Each row was made from one small tree. The marks that hang from a mark follow it in brackets, in alphabetical order. Every link used is in the known rows. Write each row's tree.
Known rows:
D{B{T{W}} C}: [ 0.53 -0.48  0.43  0.48 -1.57  1.08 -1.45 -0.18 -0.82  1.28  0.91  0.27
 -0.85  0.19 -2.32  0.39 -0.05  0.19 -0.63 -1.96  1.43]
T{E W}: [-0.19 -0.58  0.89 -1.58  2.19  0.81  1.34  0.56 -0.68 -1.64 -0.12 -0.03
  0.34 -0.86  0.76  2.54 -0.17 -1.05 -1.92 -0.46 -1.15]
W{K}: [-0.08  0.96 -0.92  0.75  0.65  1.58  0.23 -0.27 -1.33 -1.82  0.05 -0.40
  1.53 -0.75 -0.21  0.88 -0.31  1.33 -0.27  0.15 -0.91]
E{H T{W{K}}}: [ 2.52 -0.10 -1.47 -0.19  3.34 -0.73  0.49 -1.46 -0.64 -2.25  2.08 -2.17
  1.26 -2.64 -0.91  0.06  0.98  1.91 -0.84 -0.25 -6.21]
E{H T{B W}}: [ 2.65  0.04 -0.88  0.25  2.66 -1.28  0.61 -0.01  0.97 -3.17  1.09 -1.38
  0.85 -0.75 -0.42 -0.01  0.89  0.55  0.03 -1.05 -3.60]
E{H}: [ 0.73  0.13 -0.68  0.16  2.21  1.86  0.49 -0.85 -0.90 -2.17  0.90  0.05
  2.32  0.24 -0.01  0.39 -0.72  0.70  0.35 -0.65 -1.87]
C{Y}: [-1.37  0.72 -0.79  0.77  1.24  1.59  0.54 -0.78 -1.25 -2.58 -0.48  2.11
 -0.26  1.66  0.70 -0.70 -0.25  0.08  0.24  0.10 -0.32]
D{B{T{E}} C{Y}}: [-1.18 -1.22  1.11  1.57 -1.25  0.43 -0.42 -1.45 -0.70  2.79  0.30  0.89
 -2.02  1.20 -1.27  0.43  0.34  0.65  0.43 -1.27  1.81]
K{W}: [-1.26 -0.05 -0.12 -2.99  0.39  1.85  0.55  1.09 -2.24 -3.75 -0.62  1.51
  1.95  1.71  0.81  0.64 -0.25 -0.24 -0.66  1.15  0.14]
T{B W{K}}: [ 1.51  1.11 -0.66  1.31  0.37 -0.67  0.15  1.00 -0.23 -2.45  0.30 -0.48
  0.26 -1.93 -0.10  0.59 -0.29  1.43 -0.26 -0.37  0.06]
T{E}: [-1.05 -0.30  0.74 -0.86  1.36  1.67  1.16  0.18 -0.68 -1.42 -0.91 -0.04
  1.09  0.39  0.94  2.60 -0.22 -0.98 -0.92 -0.12 -0.21]
B{D{C} T}: [ 0.13 -0.07 -0.25 -0.49 -2.94  0.81 -1.33  0.24  0.87  2.93 -0.77 -0.18
 -0.46  1.62 -0.31 -1.21  0.11 -0.73  0.91  0.92  2.41]
B{D{C{Y}} T{E}}: [-0.84 -1.03  0.55 -0.07 -1.89 -0.72 -0.21 -0.71  0.86  4.22 -0.56  0.47
 -2.57  1.29  0.72 -1.05  0.47 -0.65  0.98  1.61  1.80]
D{B{T} C{Y}}: [-0.93 -0.11 -0.04  2.15 -1.76  1.26 -1.38 -1.50 -1.08  1.73  0.36  1.53
 -1.67  1.95 -2.01 -1.17  0.05  1.05  1.04 -1.21  2.15]
B{T}: [-0.95  0.34 -0.68 -0.14 -0.31  0.92  0.57  0.14 -0.26 -0.58 -0.45 -0.21
  0.98  1.51 -0.54  0.16  0.37 -0.86  0.47  0.80  1.39]
C{D{B{T}}}: [-2.95 -1.13 -0.94  1.86 -1.34  2.37 -1.41 -0.29 -1.32 -0.19 -1.22  0.37
  0.29  2.43 -2.09 -1.19 -0.27 -1.32  0.72 -1.10  1.30]
B{D{C{Y}}}: [-0.29  0.41 -0.27  0.22 -1.47  1.58 -1.26 -0.80 -0.02  0.64 -0.76  2.12
 -1.61  1.82  0.98 -1.77 -0.50  0.04  0.65  0.76  0.76]
D{B{T{E}} C}: [-0.44 -1.18  1.43  0.62 -1.57  0.95 -0.69 -0.41 -0.55  2.74  0.06 -0.50
 -0.35  0.81 -1.53  2.19  0.13  0.01 -0.17 -1.62  2.01]
B{D{C{Y}} T{W}}: [ 0.16 -0.38 -0.32 -0.23 -1.84 -0.74 -0.92 -0.34  0.58  2.74  0.16  1.30
 -3.06  0.76  0.08 -2.70  0.34 -0.51  0.60  1.46  1.23]
W{T{B E{H}}}: [-0.12  0.42  1.00  0.28  2.44 -1.18  1.39 -0.57  1.01  0.40  1.15 -1.27
  2.55 -1.07  0.57  1.46 -0.07  0.53 -0.08 -0.34 -0.97]
T{W}: [ 0.12  0.42 -0.25 -1.07  1.44  1.64  0.50  0.48 -0.89 -2.94  0.12  0.78
  0.59 -0.13  0.29  0.99 -0.37 -0.74 -1.26 -0.54 -0.90]
C{D Y}: [-3.36 -0.15 -1.27  1.85  1.14  2.80 -0.95 -0.41 -1.47 -2.27 -1.19  1.89
 -0.86  2.69  1.25 -2.16 -0.34 -0.33 -0.04  0.74 -0.35]
C{D{B{T}} Y}: [-3.62 -1.14 -1.31  2.81 -0.94  1.77 -1.14 -1.32 -1.73 -0.18 -1.02  1.72
 -1.56  2.82 -1.63 -2.85 -0.19 -0.68  1.41 -0.79  0.98]

Write each row's tree:
[ 1.73 -0.52  1.31 -0.76 -1.23 -0.82 -0.70  1.61  1.63  1.69 -0.87 -0.14
 -1.53 -0.71  1.24  1.03 -0.47 -0.92 -0.53 -0.44  1.62] : T{B{D{C}} E W}
[-0.93  1.40  0.78  0.84  0.86 -1.51  1.07  0.09  0.56  0.73  0.44 -1.72
  1.68 -1.92  0.37  1.83  0.25  1.25 -0.75  0.48  0.09] : W{K T{B E}}
[ 2.49 -1.08  0.48 -0.80  0.96 -1.90  1.22  0.44  1.25 -0.15  0.01 -0.35
  0.30 -1.88  0.89  0.11 -0.87 -1.05  0.98 -0.88 -1.23] : T{B{D} E{H} W}
[-0.03  1.79  0.60 -0.15 -2.01  0.15 -1.55  0.50  1.89  2.13 -0.36  0.12
  0.59  0.79  0.48 -1.13 -0.18 -0.42  0.08  0.44  2.15] : W{T{B{D{C}}}}
[-0.66  2.46 -0.40  1.42  0.24 -0.64  0.17 -0.05  0.32 -0.55  0.68 -1.05
  1.99 -1.32 -0.31  0.09  0.05  1.62 -0.22  0.54  0.26] : W{K T{B}}
[ 0.17 -1.33  0.32 -2.23 -0.72 -1.44  1.24  0.47  0.86  1.65 -0.83 -0.55
 -0.75 -0.63  0.07  0.19  0.22 -2.88  0.13  0.98  0.33] : B{D T{E W}}
[ 1.16  0.57 -1.22 -0.67  1.91 -0.06  0.26 -0.37 -0.58 -2.53  0.67 -1.61
  0.29 -1.60 -0.63  0.74  1.34  0.77 -1.53  0.14 -4.26] : E{T{W{K}}}
[-3.25 -0.56 -1.10  2.53  0.32  3.08 -1.38 -1.35 -2.12 -2.23 -1.23  2.73
 -0.96  2.38 -0.67 -2.04 -0.86 -0.45  0.58 -1.70 -0.41] : C{D{B} Y}
[ 0.56  0.81 -0.11  1.48 -2.26  0.30 -1.33  0.20  1.19  0.46 -1.15  2.04
 -2.03  1.89  1.13 -2.22 -0.47  0.46  1.61  0.23  2.39] : T{B{D{C{Y}}}}
[-0.17 -1.07  0.88 -1.12 -2.39 -0.06 -0.31  0.28  1.02  4.21 -0.92 -0.94
 -0.90  0.89  0.26  0.61  0.21 -1.29  0.24  1.10  2.15] : B{D{C} T{E}}
[ 1.64 -0.95  0.11 -0.24  3.42 -0.63  1.41 -0.80 -1.08 -0.49  2.04 -1.70
  1.34 -3.68  0.26  1.94 -0.39  1.79 -0.92 -0.49 -3.95] : T{E{H} W{K}}
[ 0.86 -0.26  1.26 -0.14 -2.01  0.10 -0.72  1.22  1.68  1.81 -1.51 -0.21
 -0.67  0.60  1.32  1.01 -0.44 -0.66  0.38 -0.30  2.40] : T{B{D{C}} E}
[ 1.44 -1.36 -0.17  0.31  2.17 -2.22  1.66 -0.81 -0.50  1.49  2.22 -2.45
  0.84 -3.29 -0.71  1.28  0.19  1.49 -0.18  0.45 -2.52] : B{T{E{H} W{K}}}
[-1.55 -0.73  1.21 -3.51  2.94 -0.43  1.64 -0.49 -1.40 -0.54  1.67 -0.43
  3.26 -0.70  0.79  1.41  0.04  0.34 -1.36  1.15 -2.74] : K{W{T{E{H}}}}
[-0.45 -0.95  0.60 -1.25  0.95 -0.85  1.53  0.57 -0.17  0.60  0.17 -0.99
 -0.31 -0.55  0.02  1.79  0.51 -1.42 -1.12  0.61  0.21] : B{T{E W}}
[ 2.46  0.30 -0.13 -0.84 -1.48 -0.81 -1.56  1.05  2.07 -0.09 -0.71 -0.67
 -1.44  0.51  0.12 -0.90  0.93 -0.76 -0.17 -0.10 -0.66] : E{T{B{D{C}} W}}
[-1.91  1.32  0.35 -2.06  0.02 -0.48  0.54  1.37 -0.50 -2.38 -0.08  0.84
  2.45  1.14  0.61 -0.06  0.26  0.01 -0.57  1.27  1.15] : K{W{T{B}}}
[ 0.31  0.28 -1.02  0.26  0.16 -0.83  0.61  0.20 -0.74 -0.09  0.94 -1.21
  0.09 -1.64 -1.02  0.14  0.45  0.90 -0.37  0.98 -0.47] : B{T{W{K}}}
[ 1.32  0.64  0.01  0.78 -1.49 -0.68 -1.22  0.56  1.25  0.26 -0.45  2.04
 -2.87  0.55  1.03 -2.34 -0.50  0.14  0.72 -0.05  1.62] : T{B{D{C{Y}}} W}
[-0.18 -0.41  0.17  1.35 -1.24  0.22 -1.13 -1.14 -1.02  1.37  1.06  1.76
 -2.67  0.68 -1.97 -1.18  0.17  0.79 -0.04 -1.45  1.22] : D{B{T{W}} C{Y}}
[ 1.39  0.41 -0.44 -0.79 -1.07 -0.54 -0.02  1.30  1.06 -1.96 -1.37  0.91
 -0.27 -0.13  0.40 -0.89 -0.73 -1.76  0.79 -0.49  0.88] : T{B{D} W}
[ 1.94  0.36 -0.93 -1.41 -0.55 -1.31  0.16  0.87  1.80 -2.38 -1.42 -0.42
 -0.48  0.35 -0.16 -1.30  0.83 -2.06  0.51 -0.31 -1.61] : E{T{B{D} W}}
[ 1.92  0.51  0.28 -0.46 -1.79 -0.02 -1.59  1.61  1.45  0.28 -0.74  0.50
 -1.13  0.15  0.58 -0.62 -0.54 -0.45  0.03 -0.39  1.73] : T{B{D{C}} W}
[-0.24  0.96  0.48 -0.08 -0.78 -2.12  0.91 -0.10  1.46  2.07 -0.53 -1.35
  1.22 -2.13  0.43  0.15  0.01 -0.31  0.34  0.75  0.08] : W{K T{B{D} E}}
[-2.18  0.30  1.53 -2.75  0.68 -1.33  1.26  1.44 -0.25 -1.10 -0.20  0.02
  1.97  0.45  1.28  1.65  0.39 -0.38 -1.09  1.26  1.10] : K{W{T{B E}}}
[ 0.35  0.67  0.49  1.44  2.34 -2.20  1.26 -0.89  0.61  1.02  1.92 -2.47
  2.61 -3.06  0.16  1.24 -0.02  2.36  0.02  0.11 -1.93] : W{K T{B E{H}}}
[ 2.63 -0.56  0.24  1.24  2.39 -2.13  1.26  0.20 -0.02 -0.72  1.63 -1.96
  0.92 -3.73  0.21  1.69 -0.45  2.18 -0.06 -0.83 -2.19] : T{B E{H} W{K}}
[-0.57 -0.07 -0.55  0.37 -2.39  0.08 -1.06 -0.77  0.62  2.87 -0.45  1.07
 -2.15  2.07  0.04 -2.58  0.26 -0.21  1.44  1.63  2.11] : B{D{C{Y}} T}
